Every row comes from one small tree of marks. The marks that hang from a mark follow it in brackets, in the order of their numbers. Every link used is in the known rows. Which tree was each row made from?
Known rows
J_552(J_971): [  3   0   3  -4   2  11   1  -4   0   0  -1  -4  -3  -6  -3  -3  -4   5
   3  -3  -8  -4   1   0  -8  -8  10  -1   4   8   1   7  -4   2   2   8
   0  -2  -3  -1 -12   1   1  -2   7]
J_552(J_971(J_132(J_774) J_616 J_646)): [ 22   2  28   7  -9   6  -2 -12  10  -1 -12 -22   5  -9 -14 -19 -22  37
   9  -2 -18  -7  15 -14 -13 -28   9  31   2  28   8  12  -1   6  -4   3
  -6 -11   7 -12 -17  -5   1 -21  22]
J_150(J_693): [ -4  -5  -1  -2  -1   4   4  -8  -5  -5   0  12  -7  12   7  -5   0  -1
   3   4  10   3   2   0   0  -2   7  -2  -2   0   0  -2   2  -4   3   6
  -2 -10   3   1   0   5  -3  -3   3]
J_774(J_646(J_190 J_971(J_132))): [  7  20  23  12  12  10  -6   6  -2  18  -9 -11 -20   5 -22 -23 -17  15
   2   5  -8   1  11 -13 -14   6   3   1  14  13  11  10  -2   6  -8 -13
  -5 -15   0  -1 -10   3  -4  -5 -18]
J_132(J_693(J_646(J_190)) J_774 J_971): [  0   6  14  22   0  -4   7   9  17   5  13   3  -1  -1 -16  -7 -13   3
  13 -18 -11   3   3   0  -8 -26   7   0   4  12   4 -27   3  -7   8 -13
 -15 -15   4   2   6   0  15 -12   1]
J_616(J_693): [ -6  -3   4  -5  -8  -1   8  -2  -6   2  -2   2  -1  11   0  -3   0   0
   4  -3   7   2   6   3   0   2   0   1  -5  -2   1 -11   6  -8   5   4
   2  -2  -4   2   6   5   2   0   8]
J_190(J_552(J_971)): [ 11   1   3  -9  -5  13  -2  -1 -11  -1  10 -17  -9  -5  -4  -6 -12   9
   3   1  -9  -3  -4   2 -20  -2   9  -3   3  -1   1   7  -1   1   8   9
   2  -7  -1   2 -13  -5  -1   2   4]
J_552(J_971(J_132(J_693) J_616 J_646)): [ 12   5  24  -3  -7   4  -9 -15  -8   6 -17 -21   0   4 -11 -23 -14  44
  12  -1  -4  -4  17  -7 -20 -23   8  25   0  29  14  17  -4   4   6   6
  -1 -18   1 -12  -9   1  -3 -17  21]
J_971(J_616(J_693(J_132(J_774))) J_646): [  6  -3  22  11 -20   7  12  -3   2  -1  -7 -13   7   7   7 -22 -16  15
  12 -12   1  -7   8 -11   0 -22  -4  27  -7  10   7  -7  12  -3  -8  -1
  -7  -3   9  -7   0  -1   4 -13  26]
J_552(J_971(J_132(J_774) J_616 J_646(J_190))): [ 21   6  34  13  -8  13  -2  -7  12   4  -9 -17   2  -7 -14 -24 -28  43
  12  -7 -21  -4  18 -24 -18 -28  11  35   9  26  11   3   1   7  -4   1
  -8 -14  10 -13 -19  -2   6 -21  11]
J_646(J_971(J_132(J_693 J_774) J_616)): [  6   2  13  12   4   2   1  -7  -4   7  -7 -15   3   7 -22 -19 -21  31
  20  -1  -3   0  13  -8 -18 -22  11   7   0  25   5  -6  -6   6  13 -10
 -15 -25  17   2   2   4  -2 -19  16]
J_971(J_132): [ 6  4 16  4  0  2 -3 -5  1  8 -7 -5 -2  5 -6 -5  0 14  1  6  2  0  4 -5
 -1  0  2  2  0  8  8  5 -3  5  1 -7  2 -4  3 -4 -6  1 -8 -4  1]
J_552(J_971(J_616)): [  8  -3   9  -3  -1  13  -3  -6  -5  -2  -6 -12   1  -5  -1 -12 -10  22
   8  -4 -13  -6   3  -4 -12 -15   8  12   4  13   0  10  -5   6   7   9
  -2  -7   1  -3 -12   3   1  -7  14]
J_693(J_132(J_971) J_646): [  3   6  19  15   0   8   2   6  11  10   5  -3  -4   5   0 -11   4  -5
  -3 -12  -3  -9 -12  -2   3 -15  -2  -6   3  10   9   1   5   6  -7 -13
  -9  -1   0  -3 -11  -1   2  -1  13]
J_646(J_190(J_552) J_971(J_616)): [  9   9   7  -1   0  14  -8   9 -18   9   7 -17 -10   6  -7 -21 -27  26
   6  -6  -7   2   2 -12 -26   1   4   4  11   2   3  -4  -3   8  11   0
 -10 -22  10   2  -3  -1  11  -1  -6]
J_493(J_693(J_132)): [ -3  -5   0   8   0   5   5  -5  -6   4   4  -6  -8   0  12  -8  -1  -5
  -1  -1  14   1 -13  -9   5   5   3 -15   0   2  13  -4   8  -4   0   0
  -8   7   0  -1  -1  12 -10  -2   8]
J_646(J_190 J_971): [ -4  10   0   3  10  10   1   6  -2  11   0   4  -7   2  -9 -11 -14   6
   2  -6  -4   3   5 -12 -15   0   8  -4  11   5   4  -6  -3   7   0  -1
 -10 -12   2   1  -3   5  11  -1  -8]
J_971(J_616): [ 5 -2  7  1 -2  3 -5 -2 -4 -2 -5 -8  4  2  2 -9 -5 16  4 -2 -5 -1  2 -4
 -2 -5 -2 12  0  6  0  4 -2  4  5  1 -1 -5  5 -2  1  0 -1 -4  6]
J_552(J_971(J_616(J_693(J_646)))): [  7  -3  22   0  -2   8   1  -5  -6   3  -5  -9  -5   9   3 -16  -9  13
  11 -15  -6  -7   6  -2 -11 -18   2  13  -2  12   5  -2   0   1  10  14
   0 -10  -6  -4 -11   5   4  -7  21]
J_190(J_132 J_493): [ -4   6   6   5   2  12   2   1  -2   0   0 -18  -3   6  -5   2  -1  12
  -8   3  -4  -7  -6 -11  19  -1   0  -5   3 -14   5   2   4   8   0   0
  -7  -1   7   8  -8   4  -6   6 -10]
J_646(J_190(J_132) J_971(J_616(J_693))): [ -6   3  18   0   2  20   5   3 -14  12  -3 -11  -2  18 -18 -22 -19  28
  12  -6   0  -2   9 -22 -11  -2   4   6   3   6   9  -7   5   7  10   3
 -12 -19   7   7  -1   9   2  -5   1]
J_132(J_774 J_971): [  3  -1   5   7  -9   0  11   1  19  -4   5  -1   7  -9 -19   0  -9   3
   4  -6 -16  -1  -1   4  -2 -16   7   2   2  12  -4 -12   3  -3   1 -11
 -11  -4   6   4   3  -5   9  -9  14]
J_493(J_693(J_646)): [  4  -3   2   5   7 -12   0  -1  -1   2   7  -4 -12  -1   7  -3  -3 -10
  -5  -7   9   4  -8  -4   1   4  -1 -10  -3   3  10  -7   4  -7   6   8
  -5   4 -10   0   2   8  -2  -2   2]
J_493(J_693): [ -1  -6  -7  -2  -1  -7   4  -5  -5  -1   4  -4  -7  -5   2  -1  -5  -1
  -4   0   9   6  -5  -4   0   9   4 -10  -1   2   7  -6   5  -9   8   6
  -5   3  -5   2   7   9  -4  -3   5]
J_971(J_132(J_693 J_774) J_616 J_646(J_190)): [ 10   5  27  17 -10  -2  -3  -4   5   5  -8 -12   5   4 -13 -23 -24  42
  17  -5  -4   3  20 -19 -11 -25   5  31   1  21  12  -9   1   0   3 -11
  -8 -20  13 -10   5  -1   4 -21   3]
J_150(J_693(J_132) J_774(J_646)): [  6   1  21  12   0  12   6  -8  -3  -4  -1   2 -23  12  17 -17   0  -8
  11  10   5  -3  -3 -11   6  -6   5   6  -3  -8   1  11   0  -9 -11  -4
  -6 -14  -1   3 -14  -3 -22  -4  -7]
J_132(J_693 J_774 J_971(J_616 J_646)): [  5   0  11   4 -18  -9   4  -3  10  -3  -5 -15  11  -5 -18 -15 -19  28
  11 -10 -14  -1  11   3 -10 -30   3  24  -3  25   0  -8   4  -7   6  -6
 -13 -16   6  -4  14  -8  13 -19  27]

Write each row's tree
[  1   2  30  20  -2  16   2   6  -4  13   1  -2  -6  21  14 -24  -8   9
  12 -19   8  -4   0 -18   0 -13  -5  12   1   2  15 -14   7   4   2  -3
  -4  -7   4  -6  -7   9   1  -4   4]	J_971(J_616(J_693(J_132 J_646(J_190))))
[  9  20  15   4  -5  23  -6   9  -9   3   7 -31 -29  -4  -4 -13 -25  14
  -2  -2 -22  -3  -3  -5 -10   2   5   1  19 -14   6   5   4   0   1   4
  -1 -11  -2   7 -16  -2   0   7 -23]	J_774(J_646(J_190(J_493 J_552(J_971))))
[ -3  14   6   9   6  19  -3   5  -6  10  -7 -13  -7   6   0 -16 -22  26
   0 -13 -12   0   4 -17  -3 -10   6   5  16   2   2  -9  -7  14   6   1
 -17 -20  12   1  -6   8  13  -1  -5]	J_646(J_190(J_493) J_971(J_616))
[  8  -1  15  10   0   5   4 -12   5   2  -2 -10   1  -2 -19  -8 -10  19
  20   0  -6  -1   9  -2 -14 -24  18   2   0  19   8  -5  -3  -1   8  -4
  -6 -13   9   0  -8   4  -6 -16  12]	J_552(J_971(J_132(J_693 J_774)))
[  1  17   9   1   7  13  -5  13 -24  12  13 -28 -23  12 -30 -22 -23  16
   9   6  -3  -1   2  -9 -22  10   2 -10   9  -5  12   7   7  -2   6  -5
  -7 -23   1  15   1  -1  -7   2 -27]	J_774(J_646(J_190(J_132(J_693) J_552) J_971))
[  5   1  26  22   8  16   4  -4   4   3   9  16 -19  18  27 -16  -1  -6
  13  -7   9   0  -4 -26   3 -16  10   7   0  -9   8 -10  -3   0  -5  -3
 -11 -19   2  -4 -20   1  -7  -4 -12]	J_150(J_693(J_132 J_646(J_190)) J_774)
[  6   4   8   3 -16  -7   9   1  20  -4   0  -6   7 -13 -18  -4 -14   8
  -2  -7 -17  -3   6   1  -4 -18   3  15   0  17  -2  -5   7  -5  -8  -5
 -12  -4   0  -5   2 -10  16 -12  18]	J_132(J_774 J_971(J_646))
[  5  20  12   8  -6  14  -7  14 -10   4   8 -25 -26   2  -1 -10 -21   9
  -6  -1 -13   2  -2  -4   0   9  -4   0  15 -21   5  -1   5  -2  -1  -4
  -2 -11   1   7  -4  -4  -1  10 -29]	J_774(J_646(J_190(J_493 J_552)))
[ -2  19  14  13   9  18  -4   2   0  20  -9  -9 -12  10  -9 -12 -15  25
  -5  -4  -6   2   7 -18  -3  -3  11  -5  16   4  10  -6  -7  14   2  -7
 -15 -18  10  -2 -13   9   4  -1 -10]	J_646(J_190(J_493) J_971(J_132))
[  9   9  24  17  -9   7   4   9  14   0   1 -14  -5  -8 -23 -21 -26  18
  11  -9 -29  -2   6  -4  -4 -15   0  20  12  15  -2  -7   4  -5  -1 -15
 -11 -11   7   3   3  -5   6 -12  -3]	J_132(J_774(J_646(J_190)) J_971(J_616))
[ -1  16   8   7  -8   6  -3   4   4   6  -6  -8  -7  -1   6  -5 -12  16
 -10  -9  -6   1   6 -13   8  -5  -1  15  10  -7   7  -6   3   3  -9   3
  -7  -5  -1  -7  -2   1  12   2 -11]	J_971(J_646(J_190(J_493)))
[  2  -6  12   7  -1  14   8 -12  -3  -4   3  12 -11  13  23  -9   3  -2
  13   6  12  -1  -6 -16   5 -11  12   3  -6  -7   1  -1  -3  -2  -2  -2
  -9 -15   5  -1 -14   0 -14  -4   4]	J_150(J_693(J_132) J_774)
[ -7  11  12  10   1   5   1   5   3   8   5 -19  -6  12 -15  -3  -1  13
  -3  -9  -5  -7  -7   0  13 -16   1 -10   2  -1  10  -5   4   3   9  -6
 -14 -13   2   8   1   3  -1   0  -1]	J_190(J_132(J_693(J_646) J_971) J_493)
[ -5   5  26   7  -3  10   8   9   6  13   7  -3  -7  16 -20 -11  -5   9
   2 -11  -4  -3  -1 -12   2  -6   1   0   1   4  12 -14  11  -2   4  -5
  -7  -9  -4   5  -3   4   5  -1  -2]	J_616(J_693(J_646(J_190(J_132(J_971)))))
[ -7  11  10  11   3  20   0   6   1   5   4 -12  -5   8  -7  -3  -7  17
  -3  -2  -6  -2  -4 -20  16  -1   3  -2  10 -16   9  -7   5   9  -1  -2
  -9  -5   9   6  -8   6  -3   5 -23]	J_646(J_190(J_132 J_493))
[ -6   6   8   4  11  16  -2   3 -15  11   0 -14  -1  14 -22 -22 -18  33
  15  -3   0  -2   7 -20 -15 -10   7   2   5   9   9  -3  -1   8  13  -3
 -13 -24  11   7   2   8   0  -8  -7]	J_646(J_190(J_132(J_693)) J_971(J_616))
[  3   2  18  17 -10  13  15   0  12  -3   3  -2 -15   6  -8 -20 -10  -6
   7  -1  -7  -6  -6   2   3 -14   6   0   3   9   1  -2  12  -9  -9 -14
 -14  -8   8   6  -4  -1  -7 -10  10]	J_150(J_693(J_132(J_774(J_646) J_971)))
[  4   5  19  12   8  -7  -7  -3  -1  10  -2  -5  -6  13  -5  -8   3   9
   7  -2  10   0   6  -1  -4 -11   0   0  -5  10  14  -1  -3   1   6  -7
   0 -11   0  -5  -2   4  -8  -7   1]	J_971(J_132(J_693(J_646)))
[  0  17   8   7  11   8  -2  11  -4  11  -2  -6 -18   0 -16 -17 -17   2
   2  -1 -10   0   6  -7 -14   6   1  -1  14   5   3   5   0   1  -8  -4
  -6 -11  -5   3  -4   1   5  -1 -18]	J_774(J_646(J_190 J_971))
[ 21  15  25  11  -9  15  -2  -1  -2   0   3 -41 -23  -5 -16 -13 -26  19
   1   6 -24  -6   0  -1  -7  -9   8   3  11  -2   6  10   3   1  -2  -4
  -4 -12   7   7 -20  -6 -10  -4  -6]	J_190(J_493 J_552(J_971(J_132(J_774(J_646)))))
[  5  -4  12  23  -2   0  13   2  16   3  13  -7  -7  -7  -4 -10  -9 -11
   0 -14  -2  -3 -16  -7   3 -15   5 -12   0  14  12 -16  10  -6   0 -10
 -20   2   1   2  -2   6   1 -11  19]	J_493(J_693(J_132(J_774 J_971) J_646))
[  8   3  21   9  14  11   0  -4  -5   4   1  10 -19  15  11 -23 -19  15
  16  -7  -3   3   7 -26 -16 -19  13  17   2   6   0  -6 -13   3   9   6
 -18 -36   2  -2 -13   2   4 -11  -3]	J_150(J_693(J_646(J_190 J_971(J_616))) J_774)
[ 13  13  26   4   9   1  -3  -5  -2   7 -10 -13 -20   1 -16 -17 -11  12
   6  13 -11   0  11 -12 -10   1   7   7   1  10   1  19 -11   1  -5  -9
  -7 -20  -5   1 -15  -6 -15  -8  -8]	J_150(J_774(J_646(J_971(J_132))))
[  7  13  15  16   9  18  -4  15 -10  17  16 -11 -19  11   2 -21 -16  -1
   2 -12   3  -3 -10 -15 -19  -2   2 -10  10  -4  15  -5   3  12  -3  -7
 -12 -14   4  -1 -18   0   5   4 -12]	J_693(J_132 J_646(J_190(J_552) J_971))
[  1  18  23  28  -2   5   1   3   6   6  -3 -17 -16   5 -15 -13 -19  18
  11  -2 -11   3  10  -8   7 -13   5   4  11  -1   9 -12   2  -4  -1 -16
  -8 -16  10   5   1   4  -6  -8 -21]	J_971(J_132(J_693 J_774(J_646(J_190(J_493)))))
[ -9   0  16   3 -15  13  13   0   3  10  -1   0  -1  13  -2 -13   0   1
   4  -9   4  -4  -4   3   2  -7   2  -5   0   9   7  -9  10  -4   1 -10
  -7  -2   2   1  -1   5   2  -1  22]	J_616(J_693(J_132(J_971)))
[  6   4  10  25  12   8   7   7  10   8   8  -3  -4   0  -2 -11 -11 -12
   7 -12  -3  -9  -7 -10  -5 -19   4  -8   2   8   6  -6   2  10 -12  -8
 -17  -5   7   0 -14   0   5  -7   7]	J_693(J_132(J_774) J_646(J_971))
[  4   2  33  16   0  28   1   1  -3  13   0  -7  -9  15  12 -27 -12  14
  16 -22  -2  -9   0 -17  -9 -21   5  13   5   9  17  -7   4   6   2   5
  -5 -10   1  -7 -19  11   3  -5  11]	J_552(J_971(J_616(J_693(J_132 J_646(J_190)))))
[  4   6  17   8  15   3  -2  -7  -4  12  -6   6 -17  22  -5 -17  -5   8
   1   3  10   0   6  -9 -12  -7   9  -5   2  16   8   4  -3   8   1   1
 -10 -23   2  -4 -14   7  -4  -9   8]	J_150(J_693(J_646(J_971(J_132))))
[  3   7  20  24   9  14  -2  10   5  13   9   3  -9   8  13 -12   0  -5
   3 -13   4  -5  -8 -16   2 -10  -2   0   7  -4  14  -7   3   8 -10  -8
  -5   1   3  -7 -14   5   0   2 -12]	J_693(J_132 J_646(J_190))
[  0   6   8  10  -8  -7   8   4  10  -3   4 -12  -5  -5 -27  -9 -14   1
  12  -2 -16  -1   5  14  -6 -15   3   1   1  13  -3  -6   5 -14   2 -14
  -9 -11  -1   8  13  -4   2 -11   4]	J_132(J_693 J_774(J_646) J_971)
[  4   4  14  11 -11  -4   4   3   6  -5  -2 -20  -1  -4 -25 -18 -19  17
  16  -5 -19  -3   7  11  -7 -20   0  12   1  20  -4  -2   3 -10   8 -14
 -10 -14   6   7  14  -4   1 -15  12]	J_132(J_693 J_774(J_646) J_971(J_616))
[  6  -3  29  10  -2  20   3  -4  -7   8  -4 -12  -6  14  12 -23  -5   9
  13 -17   1 -12  -2  -8  -6 -21   2  10  -1  13  12   2   4   6   2   9
  -3  -5   0  -6 -19   7  -3  -6  23]	J_552(J_971(J_616(J_693(J_132 J_646))))
[  2   8   8   5   8  13  -4   4  -6  11  -5  -4  -2   4  -7 -19 -19  22
   7  -9  -7   1   6 -15 -17  -6   6   8  11  12   2  -5  -6  10   6  -1
 -11 -17   8  -1  -4   5  11  -6  -2]	J_646(J_190 J_971(J_616))
[ 13  -1  23 -17 -20  15  -1  -5 -20  -2   0 -36  -4  10 -15 -22 -23  37
   6   0  -6 -10   6 -12 -21  -7   1  22  -6   5  11  14  10  -1   9  18
   0 -13  -1   0 -11  -5  -4  -5  17]	J_190(J_132 J_552(J_971(J_616(J_693) J_646)))
